Each row comes from the steps of one path. Every step used is in the known rows, and no mark comes twice. Write the path behind each row, first mark first.
In the rows, zero is written as 128.
Known rows
posip -> kineb -> gonu -> botobar -> zakud: [123 138 145 140  74  29 106 150 166 160 143 105 151 134 136 162 118 109
 157 138 108 118 174 110 136  63  99 120 119 180  64 147 120 112 148 146
 160]
keki -> zafadu: [109 107 118 137  99  68 124 136 168 151 142 125 135 139 122 189 112 105
 159 117 109 133 167  86 107  78  81 129  97 156  78 176 148 130 137  98
 174]
zera -> gonu -> kineb: [125 136 118 155  90  92 130 112 168 161 135 146 125 116 130 132 124 123
 150 122  95 119 107  94 134  52 180 137 119 137  97 195 115 131 190 131
 168]
botobar -> zakud -> fodut: [119 127 141 142  79  80 127 146 174 145 133 117 160 131 106 133 124 122
 137 114 125 133 156 121 166  81 126 107  76 151  74 162 118 134  88 143
 150]
posip -> zera -> gonu -> fodut: [123 137 121 160 131 148 127  96 141 133 131 133 166 102 129 107 103 137
 150 116  97 125 162 101 151  67 146 152 114 134  83 189 141 157 193 109
 178]
zera -> gonu -> zafadu -> keki: [111 129 109 183  99 151 110 125 163 149 131 125 135 131 126  80 102 124
 144 122 121 132 194  87 114  75 117 132 136 128  81 151 132 127 224 114
 173]
zakud -> botobar: [122 128 122 135  98  53 128 122 182 165 137 136 130 131 118 132 138 114
 143 119 114 125 174 104 138  70 108 122  83 153 103 165 147 119 104 150
 170]
zera -> gonu -> zafadu: [117 127 111 161  87 120 122 110 164 134 131 131 128 119 133 106 104 124
 142 128 115 134 156  93 103  37 147 125 114 135  70 165 134 138 200 108
 169]
botobar -> zakud: [116 122 145 151  83  87 127 123 169 145 141 112 157 142 113 146 143 115
 144 125 109 133 143  93 149  83 124 113  81 148  76 157 140 128  98 117
 167]
gonu -> zafadu: [117 125 124 161  93  90 122 127 164 132 131 127 129 121 118 125 131 109
 134 127 119 133 155  91 105  38 114 112  98 151  70 170 153 147 161 108
 166]
posip -> kineb -> gonu -> botobar: [118 138 133 133 103   9 104 149 161 159 140 120 133 120 139 171 122 108
 155 134 110 117 183 107 123  46  93 134 132 183  67 153 120 112 198 141
 155]
zakud -> fodut -> gonu: [128 129 117 136 109  79 125 122 214 144 135 135 146 123 119 124 153 128
 140 110 130 132 181 116 155  62  77 126 100 149  73 166 109 139 112 116
 148]
keki -> zafadu -> zubig: [118  99 118 140  94 110 120  93 163 150 147 121 133 127 131 179 113 115
 148 131 119 146 115  79  95  77  52 119 105 145  81 174 151 139 132  92
 172]
zubig -> zafadu: [115 144 132 141  99  53 124 124 161 148 127 141 143 124 116 139 148 113
 134 121 110 134 157  97 147  68 129 124 110 150  69 179 146 115 174  93
 162]
fodut -> gonu -> botobar -> zakud: [138 128 143 160  75  70 121  93 216 165 140  97 152 143 129 144 166 113
 152 155 117 141 180 100 134  74  77 124  99 145  73 178 143 104 107  90
 167]
kineb -> posip -> zera: [117 137 107 143 130  59 118 148 126 137 128 145 137 127 115 165 141  85
 156 141  99 113 154 111 148  32 124 142 102 123  90 161 143 152 158 108
 166]
posip -> zera -> gonu -> botobar -> zakud -> fodut: [134 139 135 153  81 101 120 146 144 160 135 114 154 111 122 108  95 134
 148 134 125 126 169 133 149  61 136 137  89 141  88 176 118 108 179 138
 162]
zera -> gonu -> fodut -> zakud -> botobar: [122 130 141 167 134 139 130 104 203 157 126 140 141  99 137 124 109 140
 154 115 115 128 161 100 168  88 121 132 110 125 102 194 142 133 104 157
 175]
keki -> zafadu -> gonu: [ 90 110 115 128  92  91 129  93 181 139 146 121 141 148 136 163 118 108
 161 122 118 127 171  76 115  70  43 130 122 148 104 168 136 128 107 110
 172]
posip -> kineb -> gonu -> zera: [116 137 134 137 126  74 104 162 159 136 141 120 151 104 140 153 114 122
 158 129  92 112 165 105 133  35 127 107 131 185  57 157 109 156 103 145
 156]
botobar -> zakud -> fodut -> gonu -> kineb -> posip: [144 145 105 140  68  60 130 134 210 153 122 147 138 129 117 123 154  99
 153 134 109 118 100 142 163  43 102 118 115 111  77 198  90 148  82 136
 152]
kineb -> gonu: [103 128 133 148 111  64 113 125 158 150 140 130 143 132 127 156 116 104
 153 119 111 128 161  88 134  56 111 123 110 177  87 163 130 131 144 126
 164]
kineb -> posip -> zera -> gonu -> fodut -> zakud: [117 141 121 175 169 143 119 122 146 128 116 151 153  97 131 150 111 111
 164 141  96 116 134 106 176  54 142 147 122  99  88 187 141 165 151 113
 172]
zakud -> fodut -> gonu -> zafadu: [135 129 103 150  91 107 125 126 206 130 131 134 138 111 121  94 135 125
 135 115 136 138 177 119 119  33  62 115 106 145  58 169 117 154 132 116
 155]
zera -> gonu -> fodut -> zakud: [111 128 149 182 150 146 127 100 185 136 125 134 151  99 134 154 116 136
 151 127 111 132 142  88 169  79 134 134 120 131  79 194 142 145 136 119
 165]
gonu -> fodut: [115 134 126 156 119  95 127 102 176 136 126 126 158 117 118 127 132 114
 145 116 103 134 159  99 149  82 112 123 108 150  78 202 162 157 153 115
 164]
fodut -> zakud -> botobar: [109 119 152 159 136  75 128 139 194 166 133 142 123 117 121 180 150 119
 147 115 126 124 158  91 156  75 106 120  83 145 113 166 153 118  66 154
 169]
zakud -> fodut: [116 129 123 134 114  57 123 141 172 146 131 134 142 117 107 148 127 119
 138 109 130 127 169 116 157  64 126 119  88 156  80 172 123 138 140 144
 148]
zera -> gonu: [115 128 122 151 108  99 127 100 167 147 135 127 136 126 131 144 118 125
 150 125 106 128 167  91 141  57 143 139 108 137  81 160 116 125 174 112
 162]
zakud -> fodut -> gonu -> kineb: [139 136 113 141 101  76 131 133 215 154 135 155 134 107 116 119 159 125
 145 109 120 122 138 124 146  52  93 125 113 149  86 203  95 143 126 133
 154]
keki -> zafadu -> gonu -> botobar -> zakud -> fodut: [107 120 120 132  58  67 129 119 189 158 138  99 150 138 132 157  98 115
 161 133 137 137 178 117 126  85  33 118 105 157  98 193 128 103  89 139
 160]
zafadu -> keki: [104 126 132 165 132  89 112 141 170 160 135 123 146 146 110 139 145 116
 149 115 119 128 199  87 146 101 107 132 112 143  95 151 135 120 173 116
 166]
posip -> zera -> gonu: [118 129 130 152 124 118 122 124 136 141 143 133 145 113 126 128 114 132
 150 122 104 119 169  88 137  53 166 155 101 136  92 147 126 132 191 103
 174]

Which path is each row?
[135 133 122 154  96  75 129 105 213 156 139 147 133 123 124 138 173 115
 154 120 103 124 125  92 129  57 102 130 121 144  89 194 122 138 131  96
 168]
fodut -> gonu -> kineb
[121 143 100 150 103  28 128 135 160 152 124 154 117 126 116 159 151  75
 154 136  89 113  93 114 141  33 137 125 122 119  95 203 135 150 162 129
 160]
gonu -> kineb -> posip
[134 130 130 156 125 114 121 102 213 142 140 112 154 118 136 129 159 123
 156 148 106 132 160  95 135  44 106 109 113 156  64 178 136 151  68  90
 163]
fodut -> gonu -> zera
[ 95 133 149 160 139 123 138  79 216 144 128 135 147 106 137 126 141 138
 155 119 127 123 162  90 170  83  77 123 113 134 127 189 154 137  52 163
 172]
zafadu -> gonu -> fodut -> zakud -> botobar
[103 128  85 133  85  53 134 110 173 148 130 153 118 139 139 174 124  78
 172 133  95 110 100  97 114  43  62 133 145 115 115 208 127 141 118 125
 169]
keki -> zafadu -> gonu -> kineb -> posip
[114 132 147 162 145 108 130 119 199 156 123 141 144  96 121 145 134 124
 152 116 120 130 158  99 166  88  99 116  91 140 103 203 168 142  74 154
 173]
gonu -> fodut -> zakud -> botobar
[129 144  94 152  93  58 127 120 159 154 122 153 118 125 130 141 124  91
 159 136  86 114 104 112 140  29 166 140 137 106  91 200 110 140 193 126
 158]
zera -> gonu -> kineb -> posip
[131 147  98 153 122  55 111 127 129 156 124 132 127 122 134 150 116  92
 164 166 100 118 179 117 133  25 154 158 113 112  95 177 138 120 232 105
 165]
kineb -> posip -> zera -> gonu -> botobar
[126 139  96 159 110 114 117 131 122 124 122 146 125 118 133 103  99  99
 153 145 104 115 153 108 115   6 144 146 114 102  77 153 132 158 203 100
 174]
kineb -> posip -> zera -> gonu -> zafadu
[119 130 145 159  73  50 119 121 177 163 136  96 144 139 120 162 140 106
 147 148 114 137 155 105 135  74 116 115  81 156  83 184 155 102 136 112
 162]
gonu -> botobar -> zakud
[139 126 121 155  61 126 125 127 212 132 134 122 152 124 120  80 135 129
 133 123 135 141 164 121 130  52  56 101  92 144  54 160 110 148  87 120
 161]
botobar -> zakud -> fodut -> gonu -> zafadu
[ 99 115 122 142 107 114 124 100 179 137 145 107 146 122 146 168 110 117
 166 138 105 127 166  83 108  51  80 108 127 160  97 190 142 147  61 112
 173]
keki -> zafadu -> gonu -> zera
[125 135 129 160 116  82 114 117 135 159 138 125 137 113 133 143 115 124
 151 142 110 122 174  97 124  45 138 155 103 142  93 179 141 109 225 104
 170]
posip -> zera -> gonu -> botobar
[144 132 137 152  90 127 125 130 216 141 137 104 170 114 123 111 140 141
 152 137 117 137 147 129 162  58 108  88  97 157  58 175 109 155  12 124
 154]
botobar -> zakud -> fodut -> gonu -> zera
[139 134 128 145 126 109 123 128 216 140 132 121 157 103 126 119 140 136
 146 132 122 134 165 124 150  40 105 101 103 158  65 185 109 155  70 121
 149]
zakud -> fodut -> gonu -> zera
[106 133 148 162 147 104 120 132 190 163 127 146 143 101 132 154 104 121
 163 113 115 128 161  99 165  80  62 117 110 161 108 195 153 140  83 166
 173]
kineb -> gonu -> fodut -> zakud -> botobar
[121 116 127 161  89 141 116  85 162 131 134 124 132 108 128 118 130 123
 126 135 130 148 101  85  94  43  77 105 108 141  72 163 160 154 176  95
 166]
gonu -> zafadu -> zubig
[110 131 116 182 119 168 108 150 127 142 136 131 140 124 122  79 100 125
 147 117 118 122 201  89 111  66 118 147 128 126  93 150 131 136 234 107
 187]
posip -> zera -> gonu -> zafadu -> keki
[137 141  92 150 104  44 124 114 200 153 126 156 123 133 127 141 178  83
 159 141  92 114 108 111 138  29 104 132 132 114  87 197 112 146 132 104
 161]
fodut -> gonu -> kineb -> posip
[107 152 128 147  82  63 136  90 177 145 131 160 137 119 133 110 157 115
 138 120 107 121 110  90 147  59 118 126 145 145 107 204 127 116 163 114
 166]
zubig -> zafadu -> gonu -> kineb
[106 138 127 155 127 101 119 107 168 141 130 128 166 119 128 129 102 109
 157 116 100 132 163 100 149  74 104 124 126 176  76 193 149 151 155 129
 165]
kineb -> gonu -> fodut
[144 120 110 153  85 153 117  84 200 130 134 132 140  99 129  81 137 140
 126 130 151 150 128 112 108  36  47 106 112 140  63 167 118 159 142 102
 152]
zakud -> fodut -> gonu -> zafadu -> zubig
[104 155 120 150 107 104 134  62 184 129 118 137 168 123 134  83 138 119
 141 118 111 137 157  94 170  80 101 130 146 145  87 198 153 134 154 104
 164]
zubig -> zafadu -> gonu -> fodut
[113 134 129 158 129  95 111 137 159 145 137 117 147 113 136 161 102 113
 158 141  99 129 154  98 130  42 112 103 113 187  78 183 142 149  99 125
 162]
kineb -> gonu -> zera
[119 138 102 148 126  91 121 121 128 140 128 143 133 124 129 130 118  99
 158 137  95 112 154 107 146  29 158 156 109 106  90 152 122 144 193 110
 168]
kineb -> posip -> zera -> gonu
[101 136 123 151  96  77 136  87 181 145 140 143 132 124 130 137 155 114
 148 120 108 115 113  80 135  51 124 124 132 141 121 190 122 134 132 132
 162]
zafadu -> gonu -> kineb
[127 131 105 164 108 132 113 143 204 144 128 133 141 129 114  72 140 125
 142 113 147 138 217 111 129  70  42 120 127 138  75 157 111 140 156 120
 160]
zakud -> fodut -> gonu -> zafadu -> keki
[107 152 138 148 111  93 126  90 177 131 127 123 159 111 140 111 140 126
 142 140 107 130 147  96 152  48 139 108 140 155  87 191 142 128 101 103
 160]
zubig -> zafadu -> gonu -> zera
[101 117 114 135  86  50 123  85 182 158 142 112 132 142 143 179 116 100
 164 149 124 133 184  80  98  65  34 135 120 153 112 191 149 104 144 107
 167]
keki -> zafadu -> gonu -> botobar
[ 93 119 115 136 107 116 135  80 186 132 136 121 162 130 137 130 106 118
 165 117 106 133 167  85 124  91  31 130 133 145  98 204 153 152 111 112
 175]
keki -> zafadu -> gonu -> fodut
[107 143 128 166 115  69 114 146 160 163 125 136 146 139 109 116 148 113
 141 114 118 136 190  90 162 104 111 134 127 146  81 166 142 103 204  96
 168]
zubig -> zafadu -> keki
[113 158 138 136  57  53 128 101 184 155 124 120 158 128 126  96 130 122
 135 135 141 138 160 126 170  74  93 112 114 154  88 187 123  85 136 130
 149]
zubig -> zafadu -> gonu -> botobar -> zakud -> fodut
[128 136 136 149  72  50 122 144 177 163 127 107 146 123 110 145 125 115
 143 136 131 135 164 130 153  74 109 110  79 158  79 189 132 108 131 142
 149]
gonu -> botobar -> zakud -> fodut
[ 96 137 125 149 117 123 132  54 190 125 130 120 168 125 134 107 134 123
 148 122 113 129 156  87 159  78  83 128 130 145  99 185 148 155 123 121
 162]
zafadu -> gonu -> fodut
